Each row comes from the steps of one path. Every step used is in the known rows, and no mark comes twice. Write the path behind each row, first mark first.
(in the rows, 128 means zero)
Known rows
fani > tibibir > vuro > dipa: 87,110,83,127,127,117,113,71,129,114,143,131,161,148,135,111,110,112,135,136,138,103,114,120,123,117,127,119,129,121,122,126,112,111,150,146,145,112,160,138,128,131,127,126,134,118,128,100,134,155,149,139,122,109,116,145,132,94,112
rila > dipa: 96,111,159,139,143,132,111,76,134,141,86,148,150,123,121,68,119,144,125,98,139,102,127,158,161,104,152,177,146,143,136,130,88,95,138,111,135,142,199,132,132,114,146,126,83,129,139,149,123,112,136,155,124,151,106,122,95,187,90
tesi > magog > vuro > dipa: 94,103,122,107,141,119,111,116,131,133,113,136,141,130,135,105,125,145,124,137,124,115,163,132,127,132,127,159,89,112,87,114,120,150,115,160,117,129,181,149,112,139,122,118,138,126,138,94,137,90,118,143,127,123,145,114,86,100,124
ruzi > vuro > tibibir: 113,140,146,141,71,90,129,147,140,141,139,140,130,121,125,144,121,144,107,142,137,130,105,130,135,127,134,172,155,142,121,169,116,125,136,159,123,149,130,138,134,124,117,120,105,155,109,144,135,133,129,116,98,165,104,120,98,163,131
ruzi > vuro > tibibir > fani: 107,139,126,138,58,117,135,151,120,140,158,122,145,136,118,170,117,118,127,171,137,135,104,126,125,136,124,167,172,133,121,162,134,122,141,153,109,126,101,120,128,134,105,134,120,139,113,147,137,150,128,111,84,170,110,136,134,148,148
kiru > tesi: 133,125,154,132,137,120,150,103,110,143,126,142,129,130,128,110,113,149,108,121,150,99,140,151,128,119,118,141,132,136,127,134,92,104,122,124,141,122,155,141,136,114,126,133,118,121,111,148,127,138,126,131,144,132,132,138,147,145,139
tesi > tibibir: 109,112,144,122,125,112,118,141,121,142,110,122,118,133,130,101,126,120,125,116,153,127,129,158,135,123,140,145,154,134,113,129,116,84,162,126,122,132,118,141,130,129,111,118,130,133,141,134,126,129,106,123,129,120,105,134,114,143,110
kiru > tesi > magog > fani > tibibir > vuro: 185,123,69,85,126,143,153,132,113,113,175,108,150,158,146,165,140,51,135,188,117,155,148,98,106,154,81,82,108,92,105,105,159,133,112,125,123,77,70,129,126,147,137,126,178,103,138,111,121,110,117,112,167,97,183,156,205,43,178
pirap > dipa > rila: 66,110,213,160,155,140,107,47,151,103,61,122,120,104,109,54,139,166,104,97,165,123,143,146,135,102,178,172,121,176,109,121,83,96,134,103,138,181,144,121,128,98,146,126,82,131,111,158,119,96,150,141,91,135,93,124,98,206,52
pirap > dipa > vuro > kiru > tesi: 103,152,177,163,166,139,151,85,134,123,120,139,80,119,112,126,142,190,126,99,107,124,132,142,106,98,149,95,99,159,153,107,104,133,98,109,150,155,120,104,135,106,152,145,127,141,90,141,136,145,142,134,129,157,139,116,139,189,111
dipa > rila: 84,111,186,150,148,140,119,90,143,106,79,130,119,114,117,65,124,146,113,100,160,109,150,146,128,109,162,167,128,154,129,128,80,100,141,101,139,147,163,128,124,99,138,122,92,129,109,163,122,102,140,151,108,129,107,132,95,188,75
dipa > vuro: 87,117,162,145,129,142,128,113,140,137,117,118,79,114,133,51,102,146,122,90,126,102,132,151,168,109,165,131,136,146,153,116,95,82,128,108,143,119,176,131,133,108,136,125,108,136,117,158,122,130,133,145,120,139,98,129,93,185,79
tesi > kiru: 102,110,123,139,130,145,122,141,127,133,120,118,123,141,131,112,124,140,135,114,146,122,160,145,131,120,134,121,123,127,108,116,108,99,158,115,113,122,154,165,125,110,122,132,127,131,146,106,126,139,125,161,132,115,80,127,99,143,111
fani > tibibir > vuro > dipa > pirap: 70,104,88,146,135,122,110,38,110,136,104,131,175,132,131,101,139,121,125,136,130,116,102,123,137,101,144,114,121,127,140,108,111,122,156,136,155,133,162,132,131,136,143,128,108,116,165,108,134,149,150,143,117,115,116,125,124,111,97
tesi > magog > vuro: 117,116,133,95,134,139,120,158,135,138,113,114,115,121,142,100,114,128,116,136,137,131,156,139,146,129,125,148,111,116,98,109,106,151,117,129,113,116,155,155,120,129,116,120,136,123,142,103,126,72,124,136,125,110,136,131,106,113,123
rila > dipa > vuro > magog > fani > tibibir: 151,144,112,133,149,131,107,106,150,120,132,141,117,138,127,107,133,76,168,120,92,130,109,69,173,125,157,102,133,138,189,133,174,112,101,108,150,119,139,108,132,135,154,130,108,113,139,162,112,117,130,134,133,146,140,118,110,115,109
rila > dipa > vuro: 82,104,156,150,137,153,121,65,139,140,102,141,111,115,127,48,111,145,126,90,108,101,133,158,174,94,182,137,144,156,169,113,93,87,115,103,151,143,201,126,136,114,152,121,92,129,129,176,117,106,132,161,126,167,104,126,89,204,69
kiru > tesi > magog > fani > tibibir: 184,129,109,102,140,112,148,145,107,117,153,129,126,153,150,147,139,68,154,165,135,136,149,88,118,152,94,107,113,111,106,133,175,112,110,131,117,92,86,119,126,138,127,134,158,100,136,142,124,100,106,109,167,120,192,141,177,65,171
rila > dipa > vuro > ruzi: 129,103,156,141,114,127,127,77,148,145,108,164,122,107,127,37,140,171,144,88,101,107,115,167,157,91,179,147,134,149,194,126,92,129,128,112,146,160,209,113,128,115,150,124,104,138,133,156,124,124,146,193,124,186,110,110,63,192,82
tesi > tibibir > vuro: 106,103,97,111,109,141,121,132,123,129,130,106,142,130,132,115,132,116,110,135,137,139,130,159,131,122,119,117,151,116,112,105,99,106,161,124,125,120,118,158,124,133,107,116,147,122,147,108,122,139,124,122,128,99,104,143,154,124,121
kiru > tesi > magog: 163,117,152,114,134,134,166,124,110,144,127,130,137,126,140,123,128,138,118,134,136,116,171,152,110,130,105,143,101,122,105,132,125,109,110,130,124,122,124,133,122,126,141,121,140,125,120,134,123,108,102,114,153,124,154,141,145,137,163
dipa > pirap: 90,110,178,153,144,138,114,88,106,154,63,127,134,114,137,67,141,147,113,100,147,119,124,159,167,110,161,159,129,161,140,115,93,94,146,110,152,154,165,128,139,106,135,118,76,132,167,146,121,118,134,149,122,130,105,111,96,187,76
magog > fani > tibibir > vuro > kiru > tesi: 154,158,73,124,143,128,140,144,121,92,165,130,138,161,138,203,139,88,144,176,112,137,110,87,83,146,85,63,130,97,132,118,147,153,125,127,135,87,90,114,137,137,130,147,157,107,114,103,141,163,144,131,160,101,167,146,210,43,168
fani > tibibir > vuro > magog > tesi > kiru: 188,135,33,106,123,148,122,179,134,102,176,102,149,125,137,185,139,87,148,122,134,166,125,74,112,150,96,61,103,93,120,116,178,179,121,114,113,79,97,147,136,142,123,131,166,109,145,72,113,152,134,118,143,80,111,140,158,41,158
tibibir > vuro > magog > tesi: 189,139,98,119,122,143,114,154,143,112,148,116,136,102,123,131,124,125,115,106,140,125,137,114,139,143,111,128,106,110,119,128,139,170,120,121,136,109,140,127,127,136,116,121,129,118,132,103,116,135,145,114,131,92,124,129,148,96,139
kiru > tesi > tibibir: 147,120,141,119,125,101,143,126,111,145,135,141,136,134,134,137,130,136,122,124,153,125,127,151,113,127,108,111,148,128,118,133,123,96,141,137,128,127,98,143,135,126,126,129,137,126,123,149,132,136,104,104,154,127,141,135,159,123,154
pirap > dipa > vuro > tibibir > fani: 79,127,163,150,93,147,125,103,126,123,147,118,111,135,114,106,125,148,136,114,100,134,115,125,140,115,156,122,153,159,132,127,132,90,130,117,136,145,83,91,143,119,142,134,115,134,116,170,120,143,148,102,89,143,100,118,146,183,100

Which path is each row?
145,141,67,99,139,159,132,171,125,96,151,100,136,159,143,181,141,70,157,175,111,156,133,88,96,152,99,95,108,95,109,108,178,140,127,122,115,102,87,116,120,150,125,128,170,109,146,65,137,117,130,131,145,87,162,139,161,50,155 -> tesi > magog > fani > tibibir > vuro > kiru
189,156,107,107,160,117,152,159,105,100,143,127,126,158,140,197,149,78,162,162,121,143,138,80,78,151,90,89,101,102,118,129,192,136,104,132,120,107,68,106,116,140,133,137,172,115,123,116,140,115,95,116,163,110,207,136,168,52,189 -> vuro > kiru > tesi > magog > fani > tibibir
135,135,106,110,141,126,146,175,107,124,152,135,133,158,121,226,116,119,150,167,119,148,117,122,70,146,77,69,152,100,114,111,140,183,124,149,102,102,53,135,124,146,99,150,174,126,110,109,144,147,122,122,139,122,160,134,192,62,191 -> magog > vuro > kiru > tesi > tibibir > fani
144,157,128,139,127,88,160,155,124,132,136,147,122,140,119,223,139,149,107,160,131,136,115,146,84,130,104,114,140,118,135,145,131,155,128,164,107,150,88,135,128,131,110,138,153,148,94,122,148,148,95,119,139,172,146,129,140,118,181 -> ruzi > vuro > kiru > tesi > tibibir
140,100,102,119,119,133,155,126,112,129,152,123,147,131,127,157,134,116,110,143,132,135,126,156,111,122,90,100,146,108,116,113,104,117,144,136,126,116,90,152,134,134,126,132,163,125,122,119,124,146,116,108,160,105,128,152,199,112,153 -> kiru > tesi > tibibir > vuro
142,145,120,128,141,131,160,149,95,127,149,137,139,155,115,218,135,121,147,150,125,132,127,139,64,133,92,90,161,106,132,125,156,126,140,140,111,121,52,115,129,136,115,141,166,136,106,123,143,171,110,105,140,130,153,141,190,101,187 -> vuro > kiru > tesi > tibibir > fani
101,162,149,147,134,116,137,138,136,134,115,132,114,126,129,148,122,164,117,139,135,119,122,145,118,124,137,175,140,139,137,147,103,151,127,140,115,152,164,134,124,111,111,130,111,144,106,106,148,137,134,157,105,169,110,118,78,157,119 -> ruzi > vuro > kiru
160,125,110,103,88,132,158,179,105,132,170,136,154,149,118,204,118,109,140,172,112,154,138,105,87,154,70,104,133,97,101,139,157,167,108,153,106,89,52,129,124,157,124,130,169,124,108,120,126,107,110,83,141,116,171,139,202,72,207 -> kiru > tesi > magog > vuro > tibibir > fani
144,117,140,102,111,104,109,144,141,140,118,147,119,111,139,64,117,161,123,132,136,125,115,152,136,140,133,150,115,116,128,130,74,184,149,127,124,125,176,148,128,125,110,122,116,133,131,110,130,124,155,190,118,127,121,123,81,118,106 -> magog > vuro > ruzi
108,127,133,135,79,140,123,148,108,132,139,121,152,145,118,141,113,119,145,133,127,122,114,120,123,141,120,151,181,130,118,158,145,93,154,124,124,116,100,108,124,133,112,132,125,131,118,152,127,155,136,110,106,126,110,134,147,149,138 -> vuro > tibibir > fani
146,131,81,117,136,127,117,184,142,107,133,124,135,115,131,184,140,121,122,112,132,154,115,132,98,137,107,86,136,100,113,103,146,167,147,124,113,116,94,120,122,149,113,138,160,124,135,88,140,141,122,120,140,91,143,130,159,85,139 -> magog > tesi > tibibir > vuro > kiru
136,106,104,108,116,115,108,164,115,125,135,113,137,131,126,149,118,82,147,119,143,137,132,144,128,151,113,116,164,116,93,117,163,126,148,117,108,103,78,107,132,148,99,136,142,111,149,153,119,136,106,114,126,110,140,139,157,100,131 -> magog > tesi > tibibir > fani
66,103,168,161,148,106,104,37,115,145,64,146,157,119,123,71,142,168,114,105,139,94,131,158,147,109,164,161,113,156,134,131,96,97,156,138,155,174,185,121,131,116,131,124,75,143,173,137,127,137,137,155,117,141,113,105,60,174,83 -> vuro > dipa > pirap
139,114,139,103,133,135,123,150,126,121,118,112,123,142,142,104,140,95,139,147,138,130,171,125,146,151,121,159,113,116,87,118,149,97,130,119,112,118,129,126,120,126,117,120,129,116,162,125,120,85,111,134,140,113,154,126,111,119,125 -> tesi > magog > fani
188,154,129,129,116,103,120,162,155,123,139,129,121,95,130,149,124,141,106,122,143,133,127,113,155,149,127,170,108,133,129,162,141,182,103,141,110,134,146,114,133,124,97,124,111,146,117,137,123,121,124,123,114,158,123,125,89,123,132 -> ruzi > vuro > magog > tesi
97,128,154,151,96,123,120,103,141,147,113,158,118,116,124,96,129,142,137,81,100,117,98,125,157,100,163,126,156,143,172,143,114,92,126,116,147,154,166,123,127,119,168,135,96,141,122,176,123,126,130,127,129,162,106,112,104,198,93 -> rila > dipa > vuro > tibibir
165,133,139,145,143,140,109,116,156,127,123,145,112,90,121,92,127,143,136,61,110,115,125,110,176,120,156,125,116,132,177,129,153,148,87,108,145,135,179,93,131,130,153,118,101,130,134,170,109,109,129,129,131,154,130,106,97,161,107 -> rila > dipa > vuro > magog > tesi
160,155,81,114,119,148,128,135,128,122,156,107,140,133,127,127,112,101,128,144,131,133,111,100,132,126,119,124,126,120,141,142,145,136,130,114,135,101,131,151,138,135,132,121,130,116,124,93,122,160,148,110,131,89,111,147,148,91,147 -> fani > tibibir > vuro > magog
61,105,147,169,128,97,118,44,121,153,80,145,159,112,126,102,150,176,100,140,129,110,122,164,151,105,163,182,115,157,137,135,89,126,138,165,143,182,195,130,130,113,120,124,77,160,159,134,139,124,136,158,94,182,103,104,53,175,92 -> ruzi > vuro > dipa > pirap
105,138,158,146,89,116,127,142,136,141,137,133,82,119,129,90,118,147,131,95,110,122,110,119,147,126,148,118,145,144,156,142,120,96,132,117,149,127,138,123,128,120,143,123,110,136,109,166,121,142,129,116,118,136,106,120,107,182,99 -> dipa > vuro > tibibir
151,150,149,138,116,119,139,137,141,142,135,121,125,115,130,126,120,147,104,151,138,118,135,132,147,130,135,185,121,140,142,173,122,137,116,146,123,154,158,144,137,124,110,118,105,147,116,123,135,134,127,131,104,163,99,122,83,150,139 -> ruzi > vuro > magog
108,125,100,121,127,139,129,161,122,126,124,119,139,136,123,176,144,128,128,133,130,140,120,146,94,124,112,105,147,111,121,108,120,132,158,129,121,136,104,143,120,136,122,135,157,129,131,77,137,146,128,133,131,99,112,131,143,112,138 -> tesi > tibibir > vuro > kiru
121,139,135,108,150,141,124,180,133,127,108,125,104,127,127,151,127,141,132,132,123,136,152,126,112,143,115,133,99,110,105,115,126,177,119,130,106,128,138,145,109,133,119,131,140,130,123,77,141,86,117,146,130,106,149,115,101,105,140 -> tesi > magog > vuro > kiru
156,139,160,141,152,138,107,111,167,115,125,121,82,81,127,75,130,160,118,69,111,131,129,112,164,133,171,126,92,151,140,125,144,140,90,106,141,150,131,101,134,126,138,129,107,127,126,159,111,117,144,104,115,136,123,107,104,163,89 -> pirap > dipa > vuro > magog > tesi
133,130,134,97,92,116,122,188,126,129,132,123,126,125,132,137,123,123,120,134,126,153,128,106,129,142,111,139,115,112,89,140,134,149,119,147,110,121,113,151,115,140,122,117,135,130,135,112,128,83,109,111,123,101,145,120,124,110,150 -> tesi > magog > vuro > tibibir
172,148,81,105,137,148,166,146,106,117,159,116,149,149,135,199,139,110,135,156,119,145,124,112,71,116,78,79,105,94,124,123,157,157,115,130,126,102,86,136,116,140,145,130,184,118,105,76,138,135,109,114,156,97,168,142,195,65,193 -> fani > tibibir > vuro > kiru > tesi > magog
189,135,95,117,102,111,125,186,130,136,178,111,144,121,117,195,125,93,134,157,134,153,127,114,121,163,115,140,145,111,116,152,193,173,120,148,96,120,63,109,129,155,85,129,150,135,136,131,125,137,101,89,114,153,137,131,142,82,176 -> ruzi > vuro > magog > tesi > tibibir > fani
70,143,181,163,160,144,128,94,150,117,102,122,72,119,120,79,135,181,128,86,106,120,125,145,132,101,169,122,109,162,149,114,104,111,116,103,150,171,146,104,133,108,146,137,109,145,107,133,136,136,153,152,105,146,104,108,85,195,79 -> pirap > dipa > vuro > kiru
137,155,139,131,152,127,106,108,157,104,137,115,82,126,129,85,140,98,156,133,104,141,115,75,163,141,167,101,103,159,149,132,166,107,92,115,152,131,92,104,141,127,143,132,114,117,131,156,114,133,145,108,113,130,127,115,125,119,97 -> pirap > dipa > vuro > magog > fani > tibibir
